Each row was made from one small tree. The marks that hang from a mark follow it in brackets, in alphabetical order. Every link used is in the known rows. Write each row's tree.
Known rows:
luvisa{kubu{dadefo ruzi{mames} sazig{guvo} siguga}}: [-0.16  0.89 -0.53  1.52 -0.22 -0.05  0.07 -1.06  0.23  0.62 -0.08  0.17
 -0.75 -0.39  0.90  0.83 -0.76  0.91 -1.18 -0.15 -0.98]
ruzi{kubu mames}: [-0.98 -0.17  0.94 -2.34 -1.25  1.29 -0.29  1.66  0.73 -0.97 -0.57 -0.44
  0.82 -0.28  0.56 -1.34 -0.56 -0.58  4.16  1.88 -0.64]
kubu{guvo sazig siguga}: [ 1.28 -0.47 -0.24  4.28  0.13 -2.43 -0.57 -0.26 -0.72  0.18  1.49  0.21
 -0.04  0.81 -1.92  0.86 -0.43  0.25 -0.66 -0.24  0.67]
mames{ruzi{kubu luvisa}}: [-0.72 -0.30  0.49 -6.17 -0.67  1.14 -0.26  0.55  1.59 -0.58 -1.08 -1.62
  0.82 -0.36  0.64 -0.96  0.43 -0.74  1.27  1.67  0.17]
zafip{kubu{dadefo guvo ruzi sazig siguga}}: [ 0.89  1.34 -0.75  3.30  0.96 -3.02 -0.20 -0.97 -0.84  1.70  1.91  0.37
 -1.21  0.10 -0.55  0.83 -0.20  1.34  0.63 -0.72  1.72]
kubu{dadefo ruzi sazig{guvo} siguga}: [ 0.73 -1.09 -0.32  1.23 -0.38 -1.46  0.18 -0.16  0.41  1.18  0.48 -0.87
 -1.05  0.01 -0.79 -0.22  0.12  0.89 -2.24  0.04  0.99]
siguga{kubu{guvo}}: [-0.13 -0.29  0.16  2.63  0.28 -0.22 -0.67  0.54 -0.15 -1.52 -1.33  1.08
  1.40 -0.16 -1.78  1.42  0.14 -0.95 -0.14 -0.76  0.18]
fone{kubu{dadefo guvo ruzi sazig siguga}}: [ 0.90  1.46 -0.37  3.37  1.04 -1.60 -0.48 -0.31 -0.97  0.36  0.43  0.96
 -0.22  0.52  0.75  0.57  0.27  0.42 -2.99 -0.99  1.47]
luvisa{kubu{dadefo guvo{sazig} ruzi{mames} siguga}}: [ 0.83  1.26 -1.45  4.88  0.75  0.57  0.64 -1.68 -1.23  0.11  2.06  1.29
 -0.76 -0.50  1.54  1.64  0.07  0.12 -0.66 -0.96 -0.27]
zafip{kubu{guvo ruzi sazig siguga}}: [ 0.66  0.69 -1.05  1.92  1.08 -2.05 -0.77 -0.50 -0.43  1.11  1.03  0.09
 -1.08  0.44 -1.68  0.35 -0.48  1.21 -0.12 -0.36  1.10]
ruzi{luvisa{kubu{dadefo guvo sazig siguga}} mames}: [ 0.39  1.53 -0.23  1.46 -0.44  0.87  0.02 -1.84 -1.90  0.16  1.63  1.57
 -0.28 -0.43  1.13  0.17 -0.02 -0.59 -0.99 -0.86 -1.90]
fone{kubu{dadefo guvo{sazig} ruzi{luvisa mames}}}: [ 0.19  0.26 -0.23  0.26  1.01  2.52  1.15 -0.58 -1.79 -0.10  0.52  1.06
 -0.51 -0.14  1.79 -0.98  0.59 -0.85 -1.20 -0.93  0.12]
ruzi{kubu{siguga} luvisa mames}: [-0.41  0.28 -0.19 -2.37 -1.44  2.17 -0.79  0.96 -0.15 -1.10  0.33 -0.15
  0.71 -0.45  1.36 -2.00  0.96 -1.63 -0.06  0.93 -1.54]
mames{ruzi{kubu{dadefo} luvisa}}: [-0.56  0.18  0.69 -5.15 -0.81  0.42  0.17  0.18  1.26 -0.11 -0.38 -1.29
  0.75 -0.62  1.48 -0.56  0.72 -0.66  1.71  1.40  0.68]
zafip{kubu{ruzi}}: [-0.35  0.17 -0.19 -1.66  1.17 -0.72  0.18  0.54  0.94  0.96 -0.89 -0.94
 -1.10  0.25 -0.57  0.56 -0.11  0.59  3.13  0.15  0.61]
sazig{guvo}: [-0.81 -1.65  0.23 -0.15  0.02  0.56  0.67  1.39  1.46 -0.54 -2.58 -3.06
  0.25 -0.09 -0.35  0.50 -0.59 -2.20  1.58  1.03  0.00]
luvisa{kubu{sazig}}: [-0.28 -0.11  1.43  0.30  0.06 -1.77  0.19 -0.32  1.27  0.45 -0.64  0.34
  0.25  0.71 -0.42  1.95 -1.44  1.42  3.42 -0.22 -1.10]
siguga{kubu{guvo ruzi sazig}}: [ 0.48 -1.10  0.38 -0.04 -0.07 -0.23 -1.32 -0.04 -0.49 -0.57 -0.59  2.46
  0.34  0.10 -3.42 -0.58 -0.29  1.33 -2.24 -0.65  0.53]
siguga{kubu{dadefo guvo ruzi sazig}}: [ 0.67 -0.48  0.63  1.36 -0.19 -1.24 -0.72 -0.57 -0.84  0.03  0.33  2.79
  0.33 -0.19 -2.37 -0.06 -0.03  1.40 -1.58 -1.09  1.04]
mames{ruzi{kubu{siguga}}}: [-0.70  0.30 -0.21 -2.70 -0.44 -0.31 -0.35  0.94  1.96 -0.86 -0.96 -2.26
  1.24 -0.14  0.53  0.78  0.08 -0.19  1.32  1.86  0.70]
siguga{kubu}: [-0.84 -1.00  0.78  0.22 -0.03 -0.27  0.03  1.01  1.00 -1.32 -1.83  0.45
  1.47  0.13 -1.73  1.69  0.07 -0.18  1.33 -0.59 -0.63]
ruzi{luvisa mames}: [-0.31 -0.78  0.41 -3.28 -0.60  2.82  0.58  0.10 -0.81 -0.31 -0.26 -0.21
 -0.42 -0.09 -0.08 -1.18  0.56 -1.46  0.92  0.41 -2.07]

Which tree is each row?
[ 1.85 -0.79 -1.50  5.40  0.88 -0.75  0.96 -0.92 -1.52  0.63  3.19  0.61
 -1.26 -0.12  0.06  0.80  1.22  0.01 -1.45 -0.99  1.87] => kubu{dadefo guvo{sazig} ruzi siguga}
[ 1.34 -1.36 -2.13  1.07  0.40  3.30  0.26 -0.95 -2.35 -0.31  2.34  0.99
 -1.41 -0.23 -0.80 -1.74  1.28 -0.88 -3.86 -0.51 -0.51] => kubu{guvo{sazig} ruzi{luvisa mames} siguga}
[-1.09 -0.63  1.60 -2.09 -1.94  0.22  0.32  1.12  0.84 -0.14 -0.43 -0.77
  0.76 -0.65  0.56 -1.92 -1.61  0.13  3.90  1.87 -0.26] => ruzi{kubu{dadefo sazig{guvo}} mames}
[ 0.41 -1.25 -0.05  2.47  0.42  0.17  0.63 -0.40 -0.66 -0.53  0.77  2.03
  0.49 -0.47 -1.39  0.58  0.50  0.49 -0.38 -1.30  0.88] => siguga{kubu{dadefo guvo{sazig} ruzi}}
[ 0.18  1.04  0.67  3.78  0.02 -3.15  0.55 -0.94  0.74  0.81  0.98  0.42
  0.31  0.45  0.91  3.26 -0.60  1.33  2.25 -1.08 -0.61] => luvisa{kubu{dadefo sazig siguga}}
[ 0.60 -0.20  0.41  2.19 -0.79 -2.17 -1.54  0.91  0.49 -0.45  1.11  0.18
  0.86  0.27 -0.65 -0.55 -0.52  0.14  1.03  0.71  1.22] => ruzi{kubu{guvo sazig siguga}}
[ 0.48  1.02 -0.96  0.09  0.71  1.56 -1.11 -0.33 -1.72 -0.36 -0.29  1.28
 -0.39  0.43  0.08 -1.51  0.30 -0.20 -5.10 -0.64 -0.46] => fone{kubu{guvo ruzi{luvisa mames} sazig siguga}}
[-0.59 -0.24  0.22 -4.25 -1.13  0.07 -0.04 -0.09  1.51 -0.12 -0.29 -2.05
  1.02 -0.57  0.89 -0.68  0.04 -0.32 -0.48  1.45  0.51] => mames{ruzi{kubu{dadefo sazig{guvo} siguga} luvisa}}
[-0.63 -0.98  1.19 -7.01 -1.08  0.42 -0.36  0.26  1.52 -0.16 -0.63 -1.06
  0.77 -0.03 -0.37 -1.45 -0.27  0.61  1.38  1.68  0.06] => mames{ruzi{kubu{sazig} luvisa}}
[-0.78  0.27  0.11  2.25  0.38 -2.95  1.17  0.01  1.03  1.19  0.13 -2.33
  0.09  0.08  0.12  2.12 -1.06  0.33  3.27 -0.22  0.41] => zafip{kubu{dadefo sazig{guvo} siguga}}
[-0.10  0.91  0.23 -0.34 -0.69  0.84  0.53 -1.40 -0.89  0.37  1.00  1.06
 -0.24 -0.19  1.19  0.40 -0.04  0.03  0.11 -0.70 -2.53] => ruzi{luvisa{kubu{dadefo sazig siguga}} mames}
[-0.33  1.19 -1.10 -1.21  0.86  2.47 -0.39  0.51 -0.56 -0.73 -1.50  0.01
 -0.23  0.32  1.43 -0.61  1.24 -1.02 -3.88 -0.47 -1.12] => fone{kubu{ruzi{luvisa mames} siguga}}
[-0.07  0.15  1.30 -0.95  0.62 -1.21  0.35  0.38  0.36  0.83 -0.94  0.56
 -0.23  0.77  0.43  0.17 -0.22  1.45  0.51 -0.52  0.76] => fone{kubu{dadefo ruzi sazig}}
[ 1.06 -0.73 -1.31 -0.78  0.29  0.92 -0.78  0.08 -0.23  0.23  0.32 -0.02
 -1.22  0.27 -0.40 -0.60  2.14 -0.57 -3.89 -0.43 -0.05] => kubu{ruzi{luvisa} siguga}
[-1.23 -0.67  1.25 -1.08  0.48 -0.12  0.62  1.30  1.45 -0.47 -3.01 -1.80
  0.88  0.82 -0.03  0.49 -1.45 -0.35  1.26  0.24 -0.35] => fone{kubu{sazig{guvo}}}
[-0.12  1.75 -0.83  0.11  0.76  1.57  0.20  0.08 -0.87 -0.17 -0.57  0.38
 -0.27  0.03  2.46  0.04  1.53 -0.88 -3.26 -0.92 -0.49] => fone{kubu{dadefo ruzi{luvisa mames} siguga}}
[-0.62 -1.06  0.21 -4.18  0.45  0.12  0.09  0.07  0.94  1.32 -1.21 -1.21
 -1.17  0.09 -1.39 -1.49 -0.80  0.58  1.02  0.21 -0.05] => zafip{kubu{ruzi{luvisa} sazig{guvo}}}
[ 0.04  0.29 -0.33  3.51 -0.84  0.49  0.63  0.28 -0.85 -0.83  2.52  0.14
  0.85 -0.63  1.42 -0.30 -0.09 -0.87  2.74  0.64  0.35] => ruzi{kubu{dadefo guvo{sazig} siguga} mames}
[-0.88  0.18  0.71 -1.71  0.24  1.08  0.64  0.49  0.17  0.17 -2.07 -0.49
 -0.26  0.06  0.75 -1.02 -0.95  0.37 -0.68  0.22 -0.09] => fone{kubu{dadefo ruzi{mames} sazig{guvo}}}
